Each row comes from the steps of one path. Every step used is in the known rows, and no mark comes twice. Write the path behind each row, first mark first.
Known rows
meles vivek beravi: [.08,-.06,-.23,-.19,.36,-.64,.04,-.20,.11,-.19,.08,.15,.04,-.41,-.09,-.19,.06,-.27,.20,-.10]
meles vivek beravi dalev pipug: [.06,-.06,.33,-.06,.42,-.40,-.07,.06,-.29,-.23,.13,.08,.18,-.23,-.05,.08,.21,-.48,.47,-.27]
birig vivek beravi sezer pipug dalev: [-.05,.13,.57,-.42,.05,-.48,.29,-.17,-.19,-.39,.26,.48,.15,-.14,-.05,.12,.32,-.72,.31,.37]
vivek beravi dalev pipug: [.10,.05,.43,.06,.25,-.25,.11,.22,-.40,-.14,.10,-.02,.12,.08,-.09,.17,.02,-.27,.36,-.30]
vagoba sezer beravi vivek: [.00,-.20,.36,.10,-.01,-.25,.33,-.47,-.33,-.10,.11,.35,-.19,.20,.02,-.13,.15,-.34,.22,.23]
birig vivek beravi dalev pipug sezer zelura: [.31,.05,.52,-.15,.30,-.47,.38,.17,-.08,-.18,.14,.30,.11,-.01,-.19,.32,.33,-.61,.54,-.23]
meles vivek: [-.01,-.13,-.12,-.11,.21,-.24,-.02,-.24,-.01,-.13,.03,-.03,.13,-.40,.02,-.15,.10,-.22,.17,-.02]
zelura sezer: [-.08,-.21,-.07,.19,-.15,-.19,.26,-.22,-.05,-.08,-.05,-.04,-.08,-.34,.11,.10,-.03,-.19,.19,-.03]
birig vivek beravi sezer pipug: [.08,.02,.23,-.51,-.04,-.71,.29,-.18,-.09,-.20,.21,.55,.18,-.08,-.08,.13,.36,-.58,.39,.42]
birig vivek: [.00,.08,-.09,-.33,.00,-.28,.10,-.16,.04,-.18,.14,.12,.32,-.15,-.02,.01,.06,-.22,.23,.07]
dalev pipug sezer vagoba: [.54,.01,.43,-.09,-.06,.23,.33,-.16,-.52,.11,.21,-.05,.15,.05,-.10,.06,.17,-.04,.31,.17]
vagoba sezer: [.12,-.28,.06,.12,-.12,-.01,.25,-.30,-.29,-.06,.12,-.02,-.07,.15,.04,.06,.16,-.19,.07,.17]
dalev pipug sezer zelura: [.40,-.06,.41,-.07,.06,-.09,.43,.11,-.18,.12,-.12,.04,.04,-.06,-.14,.18,.17,-.21,.29,-.18]
beravi sezer: [.04,-.23,.08,.09,-.01,-.03,.11,-.03,-.23,-.18,-.03,.04,-.11,-.12,.01,.07,.06,-.17,.09,.18]
dalev pipug sezer: [.35,-.10,.43,-.16,.16,-.04,.23,.11,-.33,.07,.06,.03,.12,-.07,-.09,.25,.13,.02,.26,.04]
meles vivek beravi dalev: [-.06,-.12,.06,.14,.48,-.43,-.01,-.11,-.09,-.28,.13,-.02,-.05,-.30,-.03,-.08,.10,-.44,.25,-.18]
meles vivek beravi dalev pipug sezer: [.27,-.21,.51,-.03,.62,-.38,.06,.08,-.27,-.17,.20,.12,.01,-.25,-.10,.22,.34,-.41,.46,-.08]
birig vivek beravi dalev pipug: [.07,.16,.36,-.26,.22,-.44,.06,.14,-.22,-.28,.24,.24,.37,.03,-.10,.23,.17,-.48,.53,-.18]
beravi vivek: [.00,-.08,.16,-.07,.15,-.11,.11,-.03,-.24,-.32,.05,.00,.10,-.11,.00,-.10,.00,-.36,.22,.12]
birig vivek beravi: [.08,.15,-.20,-.40,.15,-.67,.15,-.12,.16,-.23,.21,.32,.23,-.16,-.13,-.02,.03,-.26,.24,-.01]
dalev pipug: [.15,.05,.26,-.19,-.02,-.06,.10,.09,-.33,.01,-.02,-.03,.30,-.05,-.04,.10,.02,-.05,.29,-.14]

Write each row's path
[-.09,.06,.27,-.02,.15,-.32,.23,-.24,-.20,-.09,-.02,.25,-.05,-.04,-.02,-.25,-.10,-.18,.19,.01]  sezer beravi vivek
[.12,-.09,.45,.00,.34,-.31,.36,-.22,-.18,-.03,.05,.29,-.22,-.08,-.06,-.10,.03,-.10,.16,.20]  pipug sezer beravi vivek
[.23,-.04,.72,-.19,.28,-.27,.30,-.05,-.38,.04,.03,.40,-.01,-.01,-.10,.06,.13,-.14,.42,.12]  dalev pipug sezer beravi vivek
[.27,.03,.55,-.12,.18,-.25,.36,-.07,-.28,.31,-.02,.29,-.02,.02,-.14,.09,.02,.21,.25,-.07]  dalev pipug sezer beravi
[-.22,-.02,.61,.11,-.22,-.08,.42,-.30,-.30,-.10,.04,-.05,.01,-.32,.15,.13,.10,-.50,.21,.14]  zelura sezer pipug dalev
[-.18,-.09,.06,.24,-.15,-.40,.37,-.40,-.01,.16,-.12,.21,-.23,-.26,.09,-.05,-.13,.00,.16,-.13]  zelura sezer beravi
[.22,-.11,.08,.18,-.24,.26,.21,-.30,-.43,-.13,.10,-.04,-.08,-.02,.00,-.13,.09,-.23,.12,.32]  beravi sezer vagoba
[.14,-.04,.28,.08,.23,-.27,.41,-.23,-.09,.26,-.01,.17,-.24,-.06,-.09,-.06,-.08,.23,.00,.03]  pipug sezer beravi
[-.03,.03,.64,-.07,.08,-.28,.34,-.09,-.37,-.27,.10,.22,-.10,-.10,-.07,.06,.15,-.53,.14,.26]  vivek beravi sezer pipug dalev
[.10,-.19,.38,-.08,-.26,-.13,.44,-.40,-.43,.10,.17,.06,.06,.25,.06,.09,.35,-.37,.20,.36]  vagoba sezer pipug
[-.02,-.01,.16,.27,.32,-.29,.18,.05,-.22,-.20,.09,-.14,-.09,.00,-.07,.00,-.09,-.25,.12,-.21]  vivek beravi dalev
[.02,-.14,.75,.29,-.06,.01,.27,-.23,-.64,.14,.10,.16,-.08,.41,.02,.18,.21,-.22,.35,-.10]  vagoba sezer beravi dalev pipug
[-.08,.13,.66,.19,.10,-.05,.18,.02,-.49,.16,-.03,.04,.07,.16,-.02,.05,-.05,-.05,.32,-.32]  sezer beravi dalev pipug
[.27,-.12,.14,.13,.11,-.12,.49,-.04,.01,.05,-.13,-.07,-.18,-.13,-.11,.01,.07,-.17,.05,-.09]  pipug sezer zelura
[.16,-.23,.03,.23,-.23,-.07,.44,-.29,-.15,-.01,-.06,-.02,-.15,.16,-.01,-.02,.19,-.41,.09,-.06]  vagoba sezer zelura
[.01,-.08,.58,.41,.35,-.07,.36,-.14,-.30,.16,.04,-.02,-.34,.06,-.04,.03,-.03,.05,.04,-.04]  pipug sezer beravi dalev
[-.01,-.08,.72,.03,-.18,.10,.43,-.38,-.54,-.08,.22,-.03,.03,.18,.09,.09,.30,-.50,.11,.33]  vagoba sezer pipug dalev
[-.10,-.04,.75,.01,-.06,.11,.30,-.11,-.49,-.20,.04,.04,-.02,-.09,.05,.09,.20,-.48,.12,.35]  beravi sezer pipug dalev
